What can hang from each mark:
kitup: dobak dobip ridis
varug: dobip
dobip: dobak kitup ladudi
ridis: kora ladudi zavudab
kora: ridis
ladudi: dobip girigo ridis
zavudab: ridis
girigo: ladudi
dobak: dobip kitup

Each row was made from one small tree. The marks that hang from a mark follow it in brackets, in alphabetical order. Every link used is in the known rows. Write each row's tree.
Known rows:
ladudi[dobip[kitup] girigo ridis[zavudab]]: -14 -33 14 -8 12 34 4 -4 1 6 -16 -5 -1 3 -11 -16 -12 -23 22 2 0 14 -10 9 6 34 10
ridis[kora ladudi[dobip[dobak kitup]] zavudab]: -7 37 -27 6 -5 25 -13 19 -2 40 -6 -44 13 25 -4 2 -4 -30 27 -17 22 19 -1 2 27 41 -12
kora[ridis]: 3 4 -5 4 -11 -13 -22 -1 7 5 -8 -25 -1 6 8 5 -4 -19 7 -4 9 -2 3 -13 0 11 2
kitup[dobip[dobak ladudi] ridis[zavudab]]: -1 -8 -21 -13 -39 -5 35 9 -17 -7 0 -33 -9 45 -2 50 -2 -34 12 20 19 4 -21 14 36 14 3
kitup[dobip[dobak ladudi] ridis[kora]]: -4 6 -33 4 -26 -6 38 4 -17 10 21 -43 -5 56 3 59 -11 -34 3 16 22 5 -11 21 43 19 -8
varug[dobip]: -6 11 2 -8 15 7 4 -3 -3 12 2 -13 -1 13 16 3 0 -7 -8 -18 4 -4 2 12 11 1 -6
zavudab[ridis[kora ladudi[dobip girigo]]]: -15 -21 -3 27 2 -11 -24 5 10 6 23 -27 11 18 5 -14 -23 -56 22 -11 2 22 24 -38 34 13 2
ladudi[ridis[kora zavudab]]: 4 -23 -11 4 -13 3 -6 -2 -9 8 -14 -11 -1 24 -14 -8 -25 -13 11 -6 24 8 9 0 5 5 -4
zavudab[ridis[kora ladudi[dobip[dobak]]]]: -13 33 -28 23 2 -5 -23 12 11 32 20 -48 12 25 7 6 -15 -44 16 -13 9 21 3 -19 38 23 -11
varug[dobip[dobak kitup ladudi[ridis[kora]]]]: -14 32 -27 -12 8 38 15 -5 -17 41 7 -45 3 34 -4 48 -12 -22 -5 -19 15 5 -10 60 28 44 -15
dobak[kitup[ridis]]: 7 7 -10 3 -21 11 4 -7 -7 8 -18 -13 -1 15 -6 -3 -9 -19 4 18 5 0 -7 -20 15 22 8
kora[ridis[ladudi[dobip girigo] zavudab]]: -4 -34 18 11 -5 -12 -34 12 14 0 -7 -23 5 13 4 -23 -10 -54 35 -8 14 13 11 -47 12 22 14
varug[dobip[dobak ladudi[girigo]]]: -10 -20 9 -8 11 11 15 3 -8 4 20 -24 -1 23 4 38 4 -32 -6 -3 -2 3 -11 31 19 23 3
kora[ridis[ladudi[dobip[kitup]] zavudab]]: -6 25 -11 -2 -13 11 -33 11 10 21 -25 -42 9 9 5 -11 -4 -38 35 -17 15 10 5 -26 16 33 3
ridis[kora ladudi[dobip] zavudab]: 2 -3 -4 15 -2 1 -15 15 4 14 -5 -19 9 31 -1 -22 -18 -22 25 -16 21 16 17 -32 20 4 -5
dobip[dobak[kitup] ladudi[girigo ridis[kora]]]: -3 -40 7 9 -9 27 9 -3 -18 20 8 -19 4 21 -34 24 -22 -29 6 9 6 9 -7 20 12 46 3
girigo[ladudi[dobip[dobak] ridis]]: -24 2 18 1 39 26 8 2 9 15 9 1 -13 17 -2 10 -8 6 6 9 -3 13 -25 19 -7 35 8
varug[dobip[kitup]]: -12 35 -10 -17 10 25 7 -6 -8 22 -6 -23 2 5 13 11 5 -8 -3 -23 1 -2 1 31 13 20 -8
kitup[ridis[kora]]: 8 7 -31 13 -17 -8 2 -4 -2 6 -2 -22 -2 41 9 7 -18 -27 1 11 20 6 6 -14 24 9 -1
dobak[dobip[kitup ladudi[girigo ridis[zavudab]]]]: -13 -58 0 -22 -31 14 22 0 -18 -22 -7 -5 1 0 -24 25 -14 -30 22 2 7 4 -7 35 19 31 15
girigo[ladudi]: -11 -14 13 -1 4 5 0 0 -1 -12 4 10 -12 7 1 6 -2 9 6 4 -3 5 6 2 -12 6 9
dobak[dobip[kitup ladudi[ridis]]]: -15 -7 -13 -19 -15 16 27 -4 -14 -4 0 -7 3 -5 -17 37 -12 -6 7 -3 1 -3 -12 46 18 28 5
dobak[dobip[kitup ladudi[girigo ridis]]]: -19 -44 1 -17 -12 13 27 -6 -14 -13 10 1 2 -9 -19 33 -12 -24 11 3 -3 0 -8 44 18 35 13
dobip[kitup]: -6 23 -12 -9 -5 18 2 -3 -5 11 -7 -10 3 -7 -3 7 5 -2 5 -4 -2 1 -1 18 3 19 -4
dobip[kitup[dobak] ladudi]: 1 23 -7 -3 -25 12 19 6 -5 14 -6 -30 -4 10 5 26 -4 9 -2 13 -9 -5 -12 20 9 18 4
varug[dobip[kitup[ridis[kora zavudab]] ladudi]]: 6 15 -42 -10 -35 21 12 -5 -17 7 -23 -57 -2 66 11 35 -19 -43 8 -8 29 8 6 12 43 20 -3

Write each row's tree:
-3 44 -39 -21 -18 24 7 3 -11 24 -22 -50 -4 37 17 24 6 -42 6 -4 22 5 -21 27 35 40 -4 -> varug[dobip[dobak kitup[ridis[zavudab]]]]
-20 -9 12 -13 13 40 3 -2 1 2 -21 -4 -13 15 -7 -5 -14 4 24 1 3 16 -8 13 -7 33 10 -> girigo[ladudi[dobip[kitup] ridis[zavudab]]]
-3 -39 10 18 1 0 -15 12 4 3 4 -13 9 27 -3 -27 -19 -39 29 -10 16 19 21 -35 20 12 4 -> ridis[kora ladudi[dobip girigo] zavudab]
-10 5 -31 11 -19 -2 -10 1 -9 11 8 -19 8 19 -2 -1 -12 -57 19 6 16 12 19 -12 33 39 5 -> dobip[kitup[ridis[kora ladudi[girigo]]]]
-7 18 6 13 11 -8 -30 9 19 18 -1 -24 8 7 12 -11 -5 -30 20 -12 7 5 4 -37 11 18 4 -> kora[ridis[ladudi[dobip]]]
-11 61 -38 -16 1 24 12 -3 -7 32 -5 -43 -2 28 20 31 7 -34 -5 0 12 2 -23 37 35 45 -6 -> varug[dobip[dobak kitup[ridis]]]
-9 -33 12 8 13 20 1 1 2 2 -10 -8 -13 43 -4 -9 -32 0 21 -2 17 20 6 -7 -2 14 5 -> girigo[ladudi[dobip ridis[kora zavudab]]]
3 -72 6 4 -20 4 3 -2 -12 -14 -2 -8 -2 31 -23 10 -29 -32 15 6 16 12 11 3 9 8 8 -> dobip[ladudi[girigo ridis[kora zavudab]]]
8 -7 -52 -8 -63 3 23 3 -20 -11 -18 -46 0 52 -1 42 -23 -39 22 5 32 8 1 14 46 23 3 -> dobak[dobip[kitup[ridis[kora zavudab]] ladudi]]
7 35 -42 12 -52 -9 -7 15 -8 29 -19 -45 0 37 9 -9 -20 -35 21 8 26 7 7 -20 35 28 4 -> dobip[kitup[dobak ridis[kora ladudi zavudab]]]
-18 -2 -13 26 4 -8 -22 11 10 21 30 -40 11 20 4 2 -15 -61 20 -8 4 25 6 -21 37 30 -3 -> zavudab[ridis[kora ladudi[dobip[dobak] girigo]]]
-5 2 -24 7 -17 -15 27 -4 -14 8 12 -24 -5 43 12 20 -16 -26 7 7 23 3 8 0 34 3 -8 -> kitup[dobip ridis[kora]]
4 -2 -6 1 -30 -22 -41 13 5 1 -16 -25 6 5 -2 -13 -5 -39 27 -12 22 3 15 -34 8 10 5 -> kora[ridis[ladudi zavudab]]
5 -19 -17 -2 -22 13 4 5 -12 11 -5 -27 -1 37 -20 31 -21 -20 8 3 23 11 -9 21 13 19 -4 -> dobip[dobak ladudi[ridis[kora zavudab]]]
4 -11 1 2 -32 -16 33 12 -5 -6 7 -20 -6 13 8 28 -14 6 0 9 -2 -9 -16 15 19 3 11 -> kitup[dobak[dobip[ladudi]]]
-6 -17 24 9 17 33 7 5 1 23 2 -17 4 5 -9 -4 -1 -21 11 10 -10 10 -19 -3 8 45 5 -> ladudi[dobip[dobak[kitup]] girigo]
-10 -33 0 3 7 34 3 -5 -4 16 -13 -20 1 25 -11 -13 -25 -30 23 -4 13 19 3 7 13 35 1 -> ladudi[dobip[kitup] girigo ridis[kora zavudab]]
-4 -5 -26 5 -36 -24 8 10 -16 5 3 -23 1 40 2 2 -17 -45 25 -3 36 8 20 -21 42 4 -4 -> kitup[dobip ridis[kora ladudi zavudab]]
2 -13 -21 -8 -29 24 5 -4 -17 6 -18 -27 1 27 -22 22 -23 -16 13 -4 20 9 6 23 13 20 -3 -> dobip[kitup ladudi[ridis[kora zavudab]]]
11 16 -34 11 -44 4 -17 15 -15 28 -16 -39 9 35 -17 -3 -15 -49 23 6 32 12 3 -26 34 40 -1 -> dobip[dobak[kitup[ridis[kora ladudi zavudab]]]]
0 3 4 8 -8 -8 -35 14 16 8 -16 -30 7 15 7 -18 -9 -36 31 -14 18 9 7 -45 12 14 6 -> kora[ridis[ladudi[dobip] zavudab]]
-5 -58 18 -4 -4 2 -4 -3 -5 -12 -9 13 -5 -1 -18 -17 -13 -25 13 6 6 7 -1 0 -2 12 12 -> ladudi[girigo ridis[zavudab]]
-12 8 21 4 17 39 6 6 1 21 -2 -15 -7 18 -5 7 -3 7 13 8 -7 11 -17 0 -5 43 6 -> girigo[ladudi[dobip[dobak[kitup]]]]
19 4 -28 17 -47 -17 5 9 -4 12 -20 -40 -12 54 16 -6 -28 -22 9 18 26 5 -3 -25 25 6 5 -> kitup[dobak ridis[kora zavudab]]
-7 -16 8 9 -3 -7 -33 19 14 14 -1 -35 6 15 2 -9 -1 -60 34 -2 15 15 -6 -30 16 39 9 -> kora[ridis[ladudi[dobip[dobak] girigo] zavudab]]
-13 -14 2 7 14 26 1 7 1 17 -4 -19 -13 45 -5 5 -24 -7 19 1 20 22 -10 9 1 32 1 -> girigo[ladudi[dobip[dobak] ridis[kora zavudab]]]
-1 24 -19 4 -7 3 -8 18 10 15 -9 -26 3 32 5 -2 -3 -42 20 13 18 15 -21 -26 32 28 7 -> kitup[ridis[ladudi[dobip[dobak]] zavudab]]
-9 30 -19 24 -8 13 -24 11 2 44 9 -52 16 19 -6 -3 -19 -42 21 -15 6 19 3 -27 37 37 -10 -> zavudab[ridis[kora ladudi[dobip[dobak[kitup]]]]]
-1 -44 0 -15 -29 -2 21 3 -12 -23 -8 -3 -2 10 -18 23 -19 -11 14 0 14 -1 -10 20 16 5 10 -> dobak[dobip[ladudi[ridis[zavudab]]]]
10 24 -32 13 -25 14 3 0 -12 32 -8 -41 2 37 -7 14 -14 -31 4 14 19 7 -10 -4 27 41 -5 -> dobip[dobak[kitup[ridis[kora]]]]
3 -13 -27 2 -37 -14 23 1 -18 -1 -5 -29 -7 51 7 12 -19 -34 17 5 32 7 9 -9 35 0 -7 -> kitup[dobip ridis[kora zavudab]]
-8 45 -5 -8 1 16 15 3 -5 36 -6 -37 -6 11 26 4 -2 3 -8 -13 -3 -8 -9 28 14 21 -4 -> varug[dobip[kitup[dobak]]]
-4 -31 9 -10 -19 15 26 -5 -17 -3 -3 -2 4 -3 -27 22 -21 -3 7 0 1 -6 -11 20 14 25 9 -> dobak[dobip[ladudi[ridis]] kitup]
